In the rows, 128 means zero.
Known rows, with every step that occurs:
E > U > S: [105 138 170 154 149 119 113  93 105  83 108 153 109 136 182 111 109 154
 136 124  68 114 113 151 142 140 171 106 149 158]
K > A > B > M > C: [110 113 134 118 166 139 112 123 150 132 111 183 119 166 111 130 157 144
  75 141  69 138 149 151 149 161 123 134 103 123]
S > U: [126 155 144 154 148 114 105 114 135 122 136 146 103 144 135 100 151 122
 119 140 102 113 104 164 110 119 154 119 124 131]
A > B: [135 134 147 113 132 117  95 130 133 147 122 124 108 149 130 128 134 191
 101 164  96 101 129 139 115 124 132 152 139 131]
B > M: [122 131 149 135 141 119 118 126 128 121 135 155 106 143 140 130 146 136
 109 143 101 129 118 163 133 149 126 114  91 135]
A > U: [128 119 133 140 115 109 116 135 102 117 165 144 116 122 140 130  94 136
 133 161 150 108 118 153 102 149 130 125 116 157]
S > U > A > K: [123 156 130 161 182 115  89 115 123 136 136 144 104 136 115  97 199 109
  98 128  73 113 107 191 155  92 136 127 101 134]
E > C > M: [128 133 153 115 126  72  92  76 118 118 159 189 100 186 151 130 117  70
 104 125 138 100 118 160 137 166 139 147 112 159]
S > U > A: [122 154 149 152 161 102  99 135 111 126 143 129  88 127 142 104 181 129
 115 136  92 105 113 183 131  95 145 132  98 123]
S > U > E > C > M > B: [122 186 146 157 121  83 116  49 114 118 171 222  86 180 155  93 139  28
 123 104 119 122  95 176 136 139 160 107  95 150]
K > A > B: [128 123 116 123 145 132  92 118 144 139 122 156 136 161 102 115 130 159
  85 158  92 123 133 136 130 140 116 148 155 144]
K > A: [122 114 109 142 155 132  99 116 140 113 134 156 136 157 103 112 126 109
  95 144 113 136 118 142 129 153 121 139 143 160]
M > C > E > U > S: [ 85 112 192 136 186 112 130  81 109  67 106 181  79 165 192 135 133 122
 112  92  64 106 128 144 166 155 203 141  84 144]
U > S: [119 142 157 150 144 121 102 118 121 105 118 129 110 138 153 112 117 139
 138 132  87 114 104 161 118 143 145 120 138 149]
B > M > C > E: [100 110 174 123 176 114 133 109 127  99 128 183  78 166 159 151 166 110
  93 110  89 122 134 160 159 163 159 142  37 123]
C > M > Z: [132 136 149 128 123 103 106 110 134 125 158 185 114 161 143 115 118  60
 120 131 115 122 103 162 122 183 119 119 120 158]
S > U > A > B: [128 160 155 135 155 103  92 137 115 149 129 131  88 131 140 107 185 171
 105 146  74  95 128 175 130  83 141 141 109 110]
E > U > A > B: [114 129 167 121 152 105 103 124  90 120 120 133  94 131 166 128 152 203
  98 148  69  96 144 152 161  98 151 149 123 135]
C > E > U > A > B > M: [107 129 182 114 162  93 118  96  84 114 119 183  79 147 188 142 164 183
  87 115  58 101 149 153 195 108 158 150  72 132]
C > M > B: [111 132 156 128 128 106 114 120 135 126 149 167 111 157 149 126 124  59
 132 129 122 122 104 177 125 186 137 129  99 157]
E > C: [129 127 146 132 137  95 107  87 113 109 151 160 100 168 136 130 117 110
 101 132 134 102 118 150 133 141 138 152 110 155]
S > U > E > C: [134 179 135 162 130  90 108  52 108 111 165 188  83 171 141  93 142  86
 107 122 119 113 104 153 127 102 161 116 115 143]
C > E > U > A > K > G: [111 114 134 143 200 111  98  65 105 103 126 187 110 164 136 117 163 115
  63 102  52 113 127 161 224 115 162 149 107 173]
E > C > M > Z: [133 138 154 125 122  84 107  73 118 117 168 212 105 183 147 120 106  44
 109 116 130 111 108 163 139 182 121 130 109 163]
A > U > E > C > M > B: [123 152 138 143  88  78 128  69  79 115 200 220  98 157 158 124  82  40
 138 128 169 115 111 165 128 169 136 112  90 175]
E > U: [112 123 156 141 146 116 115 100 111  94 127 151 107 143 160 121 119 152
 111 141  97 113 120 140 139 134 164 126 134 156]

Rows:
[ 87 106 189 125 190 103 139 107  95  86 123 188  67 151 186 151 182 123
  90  98  64 117 147 167 195 141 171 141  26 125]
B > M > C > E > U > A
[102 134 180 144 160 106 118  68  97  76 113 178  95 154 195 121 113 141
 124 101  69 105 117 139 165 135 184 131 119 162]
C > E > U > S
[130 133  96 153 114 101 115  66  93 102 186 211 126 162 118 110  85  78
 103 139 156 132 123 137 135 147 121 120 130 178]
K > A > U > E > C
[135 151 132 133  87  67 109  64  80 113 200 211  97 163 157 123  84  67
 123 134 170 106 117 150 125 152 139 115 109 172]
A > U > E > C > M
[135 186 142 148 121  73  99  42 113 119 171 215  84 186 153  94 141  54
 110 114 120 114 104 161 133 123 162 111 116 147]
S > U > E > C > M
[136 146 125 147  97  84 120  73  74 107 194 187  97 150 145 123  84 100
 121 142 167 109 118 142 122 132 138 121 109 168]
A > U > E > C
[106 120 162 139 159 104 111 120  86  97 133 135  94 126 168 126 148 159
 109 136  88 107 131 159 161 110 158 139 109 148]
E > U > A
[134 142 121 150 100 101 119 104  87 114 183 160 105 131 142 119  93 120
 129 157 156 116 116 140 108 129 138 111 119 162]
A > U > E
[130 132 123 134 143 145 115 116 144 141 126 201 138 156 107 110 132 133
  87 146  70 148 129 150 144 163  89 113 129 138]
K > A > B > M > Z
[ 98 119 185 117 173 112 122 128  96 114 111 160  78 136 174 143 178 188
  92 133  48 110 156 166 179 120 160 136  73 115]
E > U > A > B > M > C
[133 178 130 165 132 106 108  84 121 118 153 163  91 154 137  89 151 109
 117 135 106 123 100 151 115  99 162 107 124 136]
S > U > E
[108 118 167 131 156 102 120  74 105  85 128 177  94 160 178 131 121 139
 100 115  95 104 124 128 161 132 178 148 107 160]
C > E > U
[111 152 172 131 176 109 111 143 120 142 119 157  72 138 149 121 210 157
  98 131  53 109 141 192 149 106 148 130  62  89]
S > U > A > B > M > C
[ 91  99 181 125 181 110 132  87 113  74 121 177  79 170 176 144 142 120
  93 104  87 107 134 136 165 150 196 158  72 142]
M > C > E > U
[102 120 187 106 168 116 130  96 120 114 104 196  79 167 177 150 159 178
  82 121  52 110 154 141 174 144 171 142  70 116]
A > B > M > C > E > U
[103 100 168 121 178 110 123 107 126  93 130 157  77 172 152 147 152 109
  91 112 105 105 128 142 143 154 176 171  63 136]
M > C > E
[121 125 127 140 179 117  88 128 112 134 136 122 110 137 108 121 182 122
  89 137  88 113 116 178 166 108 121 151  98 151]
U > A > K
[136 144 155 125 128 131 122 128 133 149 129 174 111 142 136 122 140 163
 103 149  72 125 125 157 130 150 103 114 107 124]
A > B > M > Z
[ 90 108 184 128 178 114 140  89 115  85 119 202  77 164 181 148 157 121
  93 102  73 122 138 152 178 161 178 130  45 131]
B > M > C > E > U
[135 151 131 142 121  89 109  58  96 106 169 172  89 175 139 118 119  99
  99 129 136 113 112 136 136 118 146 138 114 159]
U > E > C
[128 138 101 140 106  84 104  56  98 110 192 236 125 175 128 111  83  43
 106 131 160 130 125 145 139 167 121 115 130 181]
K > A > U > E > C > M
[133 158 138 126 111  69  97  47 102 114 177 199  88 192 151 117 119  64
 102 122 140 111 113 146 142 141 147 133 114 165]
U > E > C > M
[107 118 180 103 177 100 115 137 103 132 121 157  66 150 160 155 198 170
  80 123  62 100 156 171 175 118 142 168  40 106]
U > A > B > M > C > E
